Every row comes from one small tree of marks. The marks that hang from a mark follow it in brackets, in the order of their numbers. Every link used is in the known rows. Which tree was each row made from?
Known rows:
K73[K501[K409 K923 K933]]: [ 4.860  3.955  6.122  0.333  0.073 -2.316  3.104  0.530  0.896  1.655
 -0.501  0.275 -1.270  2.332 -2.209  0.066 -0.032 -1.367  4.287 -3.163
  2.545 -0.852  4.028 -0.889 -0.600]
K574[K501[K409 K923 K933]]: [ 4.086  0.223  4.144 -0.195 -0.881 -1.236  2.129  0.666 -0.408  4.791
  0.035  3.849 -0.102 -1.816 -5.085 -0.262  1.959 -0.505  5.353 -3.471
  1.927 -2.835  2.811 -1.110 -1.596]
K501[K73 K229 K574 K923 K933]: [ 3.767 -0.044  3.609  5.483 -3.788 -4.771  0.688 -0.897 -3.105  0.638
  0.707 -2.470 -6.478  1.531 -2.007  0.035 -0.819 -0.996  2.116 -2.276
  2.831 -2.153 -0.453 -2.897  0.568]
K501[K229 K574]: [ 0.254 -0.369  2.203  0.666 -1.731 -2.656 -0.071 -0.643 -1.659 -0.743
 -0.917 -2.562 -3.201  1.512  0.965  0.326 -0.145  0.385 -0.677 -0.943
 -0.162 -1.564 -1.126 -2.676  1.915]
K610[K501[K73 K409 K933]]: [ 3.217  0.754  1.954  2.277 -2.758  0.874  1.854  0.836 -2.637  0.994
 -1.541 -1.114 -1.524  0.433 -1.842  3.117  0.027 -2.903  2.629 -2.994
  4.299 -1.847  1.773  0.203 -2.818]
K73[K501[K229 K574]]: [ 0.634  1.765  4.140  0.701 -1.632 -3.072 -0.753 -1.392 -1.066 -1.211
 -0.091 -5.056 -4.034  3.762  3.983  0.357 -0.031 -0.461 -1.021 -1.497
  0.656 -1.050  0.108 -2.764  2.530]
K923[K501[K73]]: [ 1.127 -1.333 -2.922  1.620 -1.219  1.856 -1.280 -0.056 -2.737 -1.091
  0.395 -2.800 -1.520 -0.941 -2.395 -0.664 -1.235 -1.189 -2.126 -3.323
  3.245  1.245 -1.294  1.485 -0.319]
K501[K73 K574 K923 K933]: [ 3.439  1.175  3.196  4.289 -2.546 -2.862  1.519 -0.681 -2.390  1.025
 -0.592  0.695 -5.401  0.164 -2.017 -0.138 -1.081 -0.713  2.454 -1.911
  0.022 -1.052  0.292 -2.977 -2.302]
K574[K501[K73 K923]]: [ 3.115 -0.516  0.882  1.008 -2.384 -0.650 -1.460 -1.814 -0.465  3.115
  3.105  1.235 -1.627 -0.559 -1.567 -1.179  1.710  0.346  1.906 -0.743
  3.207 -1.399 -0.901  0.922  1.399]
K229[K501]: [-0.158  0.508  1.889  0.181 -0.632  0.104 -1.245 -1.517 -0.506 -0.078
 -1.646 -0.189 -1.313  0.724  3.681 -0.460  0.603 -0.514  2.608  0.658
 -1.160 -0.157  1.224  1.662  0.294]
K229[K501[K73 K574 K923 K933]]: [ 3.497  1.370  5.045  4.536 -3.284 -2.738  0.450 -2.114 -2.900  0.751
 -2.111  0.615 -6.590  0.883  1.414 -0.713 -0.424 -1.278  5.361 -0.800
 -0.981 -0.811  1.767 -1.184 -2.011]
K229[K501[K73 K574 K923]]: [ 2.903  1.667  5.164  1.503 -1.678 -2.037 -0.350 -3.377 -0.833 -0.489
 -2.258 -0.270 -5.687  1.867  3.323 -1.416 -0.390  0.125  4.074 -0.413
 -1.479 -0.563  0.544 -0.040  0.952]
K933[K501[K229 K409 K574 K923]]: [ 4.691 -0.219  7.193 -2.937  0.322 -3.439  2.659 -0.897  0.781  1.737
 -3.538 -2.322 -3.480  3.137  1.021 -1.538 -1.514  0.213  4.971 -5.314
 -1.962 -2.333  1.544 -1.473  3.880]
K933[K501[K73 K229 K409]]: [ 3.328 -1.150  1.614  0.397 -2.646 -1.120 -0.045  1.487 -1.791  1.266
 -1.600 -5.362 -1.452  0.586  0.123 -1.284  0.058 -2.029  2.883 -5.503
  3.178 -2.438 -0.261  1.569  3.547]
K610[K501[K229 K574 K923]]: [ 3.258  0.051  5.732 -0.358 -0.286 -2.099  1.218 -4.449  1.351 -0.386
  0.133 -2.055 -4.336  5.102  2.793  2.553 -1.435  1.286  1.070 -0.548
  0.680 -1.009  0.392 -0.764  2.693]
K923[K501[K229 K409 K574 K933]]: [ 2.295 -1.141  2.957  0.846 -1.627 -1.065  1.834  1.278 -4.468  0.052
 -3.569 -2.602 -2.904 -0.329 -4.812  0.681 -1.691 -1.717  0.965 -6.572
  2.059 -1.986  1.598 -3.563 -0.739]
K635[K374]: [ 0.777 -2.876  1.519 -2.253  0.394  0.664  0.008 -0.305  1.354  0.851
 -0.393  0.386 -0.544  1.131  1.340  0.483 -2.258 -2.004 -0.128 -2.517
 -0.051  1.693  0.258 -0.778  0.240]
K610[K501[K229 K574 K923 K933]]: [ 3.237 -0.554  5.891  2.642 -1.556 -3.080  2.082 -3.440 -0.219  1.114
  0.272 -1.269 -5.312  3.753  1.477  3.094 -1.699 -0.425  2.323 -1.202
  1.651 -1.831  1.505 -1.917 -0.065]
K229[K501[K73 K933]]: [ 1.157  0.550  0.520  5.571 -3.993 -0.575 -1.370  0.226 -3.571  1.022
 -0.799 -1.134 -3.673 -1.062  0.971 -0.157  1.060 -2.690  3.123 -1.136
  1.968 -0.668  1.359  1.095 -2.435]
K574[K501[K73 K409 K933]]: [ 2.535 -0.252  0.710  2.483 -4.158  0.048  0.220  2.067 -4.232  4.353
 -0.550  0.930 -0.698 -3.572 -4.783 -0.115  3.116 -2.684  3.272 -4.370
  4.121 -3.402  0.582 -1.077 -2.203]
K923[K501[K73 K574]]: [ 1.047 -0.980 -0.806  1.158 -1.354  1.245 -0.513 -0.862 -3.827 -1.523
 -1.691 -1.994 -3.726 -0.379 -0.999 -0.758 -1.838 -1.197 -1.865 -3.883
  0.398  0.996 -1.479 -1.754 -0.833]
K73[K501]: [ 0.491  2.147  1.541  0.110  0.115 -0.634 -0.340 -0.842  0.679 -0.371
  1.002 -1.992 -0.570  2.266  2.764  0.029  0.747 -1.033 -0.391 -0.803
  1.095  0.418  0.891  0.034  0.486]
K635[K374[K409]]: [ 1.053 -2.852  2.677 -4.438 -1.030  2.032  0.427 -0.720  1.398  0.528
 -0.045 -0.071 -0.106  1.066  0.327  0.295 -2.785 -1.442  1.943 -2.245
 -1.279  2.953  1.665 -2.137  2.319]

Write each row's tree:
[ 4.114  2.073  6.240 -0.245  0.052 -2.707  4.065  0.748 -0.684  1.071
 -3.427  2.823 -2.875  0.769 -3.686  0.160 -1.227 -0.385  5.124 -3.433
 -1.598 -1.622  2.639 -4.114 -1.863]
K501[K409 K574 K923 K933]
[ 1.742 -0.887 -0.530  6.573 -4.567 -2.723 -1.459  1.227 -4.150  0.757
  1.906 -4.384 -3.159 -0.441 -2.703  0.252  0.707 -2.186  0.057 -1.987
  5.663 -2.084 -0.574 -0.556 -0.017]
K501[K73 K229 K933]
[ 3.113 -0.983  1.158  4.009 -5.518 -1.615 -0.786  2.013 -5.165  3.849
  1.010 -2.483 -1.477 -2.533 -5.120 -0.153  3.525 -2.375  2.550 -4.756
  6.772 -4.781  0.430 -1.176  0.610]
K574[K501[K73 K229 K409 K933]]
[ 1.087 -2.732  1.040  2.871 -2.161 -1.269  0.396 -0.187 -4.701  0.062
 -1.158 -3.295 -4.404  0.253 -2.724  0.538 -1.559 -1.524 -1.145 -4.767
  1.560 -0.687  0.280 -3.119 -1.098]
K923[K501[K229 K574 K933]]
[ 4.603 -0.235  3.360  0.479 -2.708 -2.270 -0.623 -0.870 -1.382  2.665
  1.516 -1.681 -1.104 -0.016 -4.387 -1.430  2.315 -0.081  3.551 -3.342
  6.612 -4.128 -0.140  0.603  4.263]
K574[K501[K73 K229 K409 K923]]
[ 2.069  1.956  2.648  0.449 -2.053  0.424 -0.702  0.311 -2.279 -0.377
 -3.481 -1.387 -1.082  0.052  0.282 -0.744  1.558 -1.098  4.636 -2.258
  2.037 -1.550  1.595  1.519  0.816]
K229[K501[K73 K409]]
[ 1.834 -0.436  4.598 -3.430  0.189 -0.050  2.423  0.789 -0.656  1.660
 -5.179 -0.110 -1.839  0.584  2.500 -1.019 -0.659 -1.025  4.079 -5.006
 -5.197 -1.305  1.524 -1.708 -0.268]
K933[K501[K409 K574]]
[ 2.610  0.009  5.540  1.043 -2.192 -1.324  2.637 -0.582 -2.383  0.551
 -3.158 -1.966 -3.073  2.186 -0.198  3.605 -0.403 -1.799  2.769 -3.816
  1.671 -2.811  1.801 -3.176 -0.591]
K610[K501[K229 K409 K574 K933]]
[ 2.933  2.976  6.050 -1.181  0.956 -2.737  1.526 -2.759  1.822 -0.372
 -0.250 -0.184 -3.766  4.054  3.368 -0.189 -0.836  0.634  1.464 -0.702
 -1.699  0.228  1.591 -2.191  1.005]
K73[K501[K574 K923]]
[ 1.127  0.540  2.747  5.051 -4.202 -1.575 -0.551 -0.671 -4.750  0.569
 -2.991 -0.764 -6.019 -0.524  2.598  0.146  0.655 -2.631  3.365 -1.408
 -1.473 -1.061  0.977 -1.831 -3.054]
K229[K501[K73 K574 K933]]
[ 3.992 -0.388  1.422  5.906 -3.628 -3.814  0.117 -0.176 -1.859  1.162
  3.011 -3.081 -3.883  0.603 -3.652 -0.277 -0.263 -0.799  2.021 -1.656
  5.966 -1.826 -0.191 -0.199  0.956]
K501[K73 K229 K923 K933]
[ 4.497  0.502  6.716 -3.692  1.318 -1.638  3.565 -0.709  1.852  2.037
 -4.129  0.793 -2.591  1.625  1.244 -1.448 -1.924  0.008  5.713 -4.642
 -4.664 -0.796  2.213 -1.239  1.142]
K933[K501[K409 K574 K923]]
[ 4.337  4.200  6.189 -2.670  1.633 -1.524  2.119 -0.178  2.808  0.280
 -0.586 -0.527  0.044  3.472 -0.603 -0.370 -0.192  0.181  3.431 -2.529
  1.750 -0.668  3.073 -0.028  2.168]
K73[K501[K409 K923]]
[ 3.187  1.077  2.980  1.350 -1.072 -2.361  0.803 -1.843 -0.431 -0.442
 -0.572  0.090 -4.033  1.609  0.054 -0.562 -1.088  0.538  1.481 -0.810
 -0.475 -0.332 -0.632 -1.613  0.733]
K501[K73 K574 K923]
[ 1.504  1.258  5.105 -3.288  0.626  1.184  2.565 -1.239 -0.193 -0.525
 -4.225  0.393 -0.961  2.527  2.120  3.018 -0.813 -0.584  2.003 -1.991
 -1.415 -1.233  1.540 -2.190 -0.847]
K610[K501[K409 K574]]
[ 3.215  2.909  6.102  1.721 -0.922 -3.614  2.444 -1.430  0.325  1.116
  0.310  0.619 -4.902  3.073  1.549  0.179 -0.618 -0.882  2.322 -1.480
 -1.288 -0.169  2.552 -3.266 -1.914]
K73[K501[K574 K923 K933]]
[ 1.323 -1.317 -1.227  4.693 -4.938 -0.544 -0.799  1.039 -4.255  3.909
  1.997  0.460 -1.927 -3.232 -2.310 -0.161  2.815 -2.959  0.909 -2.104
  3.299 -2.336 -0.245 -0.225 -2.539]
K574[K501[K73 K933]]
[ 2.308  3.203  5.488  0.499 -1.099 -1.950  2.715  1.344 -1.826  0.807
 -3.551 -0.448 -2.703  1.809 -0.156  0.937  0.578 -2.491  2.870 -4.187
 -0.849 -1.491  2.970 -4.420 -2.607]
K73[K501[K409 K574 K933]]
[ 3.415  2.052  6.522  3.184 -1.879 -5.604  1.030 -1.843 -0.545  1.122
  0.620 -2.795 -5.683  4.209  1.344  0.479 -0.641 -0.979  1.746 -2.367
  1.633 -1.490  1.953 -3.217  0.939]
K73[K501[K229 K574 K923 K933]]
[ 1.377 -0.323  2.439 -3.267  1.275  1.458  1.848  0.644 -2.338 -0.859
 -5.033  0.001 -1.034  0.170 -2.709 -0.153 -1.891 -0.439  0.662 -5.415
 -1.271 -0.004  0.991 -2.850 -0.644]
K923[K501[K409 K574]]
[ 2.585  0.345  4.598  0.388 -0.354 -3.775  0.772 -1.904  0.412 -0.484
  0.002 -1.594 -4.043  2.787  0.276 -0.216 -1.283  1.598  1.327 -0.995
  0.203 -1.259 -0.172 -1.807  3.001]
K501[K229 K574 K923]
[ 2.445  1.679  2.770  2.790 -2.971 -1.262  1.745  2.674 -4.409  0.385
 -4.033  0.043 -3.172 -0.910 -2.958  0.494  0.210 -2.491  3.271 -4.199
  0.250 -2.054  0.892 -3.797 -2.802]
K501[K73 K409 K574 K933]
[ 4.241  1.694  7.413 -0.955  0.213 -1.066  4.578 -1.547  0.328  1.729
 -3.348  2.350 -3.263  2.652 -0.501  3.294 -1.846 -0.752  4.982 -2.981
 -0.703 -1.374  3.339 -2.682 -2.333]
K610[K501[K409 K574 K923 K933]]
[ 3.066  0.391  1.020  4.692 -4.109 -2.175  0.332  2.473 -4.261  0.717
 -0.579 -4.019 -1.954 -0.811 -4.912  0.134  0.838 -2.294  2.164 -3.853
  6.274 -3.164  0.488 -0.886  0.337]
K501[K73 K229 K409 K933]
[ 3.690  0.420  3.591  2.517 -2.079 -3.834 -0.164 -2.033 -1.619 -1.029
  0.436 -3.238 -5.382  2.263 -0.363 -0.723 -0.855  0.749  0.883 -1.103
  2.272 -1.840 -1.518 -1.653  3.257]
K501[K73 K229 K574 K923]
[ 3.808  1.699  4.401  3.729 -1.914 -4.458  0.666 -1.212  0.441  1.377
  3.173 -3.231 -3.213  3.389 -0.246  0.252  0.230 -1.086  1.738 -1.529
  4.475 -1.105  2.046 -0.142  1.418]
K73[K501[K229 K923 K933]]
[ 1.935  0.330  0.649 -0.151 -2.838  0.358 -0.747  1.033 -2.635  2.666
 -0.637  0.404  0.722 -2.311 -3.173 -0.720  2.790 -1.295  2.225 -3.151
  3.458 -2.759 -0.322 -0.136  0.661]
K574[K501[K73 K409]]
[ 1.377 -0.527  2.202  0.136 -2.285  0.054  1.319  1.762 -2.531  4.639
 -0.911  2.505  1.035 -2.916 -4.315  0.227  2.813 -1.913  3.484 -3.728
  1.589 -2.858  2.225 -1.642 -2.220]
K574[K501[K409 K933]]
[ 3.580  2.634  6.143 -2.381  0.812 -0.813  1.140 -1.240  1.403  0.601
 -2.960  1.872 -0.816  1.610 -0.372 -1.062 -0.173  0.705  6.569 -1.470
 -0.027 -1.308  3.206  1.759  1.584]
K229[K501[K409 K923]]
[ 4.255  0.661  5.899 -1.911  0.605 -0.901  1.582 -2.626  1.811  0.498
 -0.075 -1.883 -0.559  4.087 -0.838  2.109 -0.975  0.942  3.018 -1.934
  4.711 -1.975  1.799  1.354  3.584]
K610[K501[K229 K409 K923]]
[ 2.456  1.897  4.577  2.844 -3.647 -1.398  0.854  0.635 -4.972  0.322
 -5.603 -0.100 -4.680 -0.462  0.258 -0.194  0.617 -2.740  5.609 -3.644
 -0.539 -2.132  2.130 -2.139 -2.912]
K229[K501[K73 K409 K574 K933]]
[ 3.618  0.605  2.260  3.822 -3.918 -0.554  0.768  0.364 -3.399  0.558
 -0.393 -4.279 -2.226  1.301 -2.343  3.234  0.728 -2.761  2.117 -3.601
  7.038 -3.125  1.015  0.314 -0.132]
K610[K501[K73 K229 K409 K933]]
[ 4.246  0.906  3.004 -0.998 -1.657 -0.647  0.309 -0.221 -0.682  2.966
  0.451  1.718 -0.022 -1.235 -3.825 -1.454  1.909 -0.188  4.040 -3.098
  3.605 -2.705  0.257  0.330  1.581]
K574[K501[K73 K409 K923]]
[ 1.272  0.866  2.233  4.218 -3.060 -3.081 -0.054  0.109 -1.414  1.041
  2.302 -4.709 -2.698  2.314  0.625  0.481  1.050 -2.544 -0.291 -1.722
  4.191 -1.352  1.277 -0.803  0.441]
K73[K501[K229 K933]]
[ 2.969 -0.557  4.935 -2.213  0.562 -1.735  2.367 -2.249  1.731  1.940
 -1.894  0.333 -3.649  1.875  4.009 -1.600 -1.918  0.166  3.324 -2.635
 -5.370  0.148  1.104 -0.691  0.864]
K933[K501[K574 K923]]
[ 4.164  1.267  4.590 -1.055  0.261 -2.548  1.480 -0.138  1.429  0.357
 -0.633 -1.246 -0.332  2.258 -3.652 -0.545 -0.659  1.690  3.283 -2.220
  4.051 -2.275  0.982  0.054  3.967]
K501[K229 K409 K923]
[ 3.668 -0.100  4.600  1.857 -2.316 -1.892  0.283 -4.406 -0.536 -1.124
  0.871 -3.358 -5.527  4.658  2.392  2.054 -1.272  0.732  0.824 -0.903
  3.164 -1.419 -0.924 -0.253  2.869]
K610[K501[K73 K229 K574 K923]]
[ 1.607 -2.310 -2.558  2.747 -2.572  0.255 -2.351 -0.590 -3.740 -1.496
  1.439 -5.976 -2.299 -0.004 -2.750 -0.421 -0.885 -0.794 -2.677 -3.767
  6.178 -0.178 -1.934  1.463  2.379]
K923[K501[K73 K229]]
[ 4.138  2.210  8.448  0.093 -0.517 -2.569  3.163 -0.641 -1.083  1.349
 -5.070  2.570 -4.306  1.140 -0.443 -0.069 -0.390 -0.745  7.701 -2.726
 -2.466 -1.850  4.019 -2.130 -1.521]
K229[K501[K409 K574 K923 K933]]
[ 3.569  0.355  2.145  0.946 -0.531  0.402  0.195 -3.485  1.195 -0.212
  1.747 -0.751 -2.412  2.949  1.165  1.826 -1.142  0.133  1.359  0.068
  3.270  0.039 -0.004  2.245  0.805]
K610[K501[K73 K923]]
[ 1.393 -2.810 -0.876  3.418 -2.240 -0.487 -0.303  0.385 -3.631  0.734
  1.004 -3.867 -1.835 -0.680 -3.967  0.122 -1.548 -1.816 -1.451 -3.931
  4.432 -0.088  0.312 -0.167 -0.747]
K923[K501[K229 K933]]
[ 5.918 -0.241  4.105  0.062 -1.805 -2.285  1.013  0.067  0.189  1.805
 -0.426 -4.309 -2.519  1.468 -0.767 -2.083 -0.948 -0.774  4.733 -5.216
  3.406 -2.132  0.503  2.253  4.262]
K933[K501[K73 K229 K409 K923]]
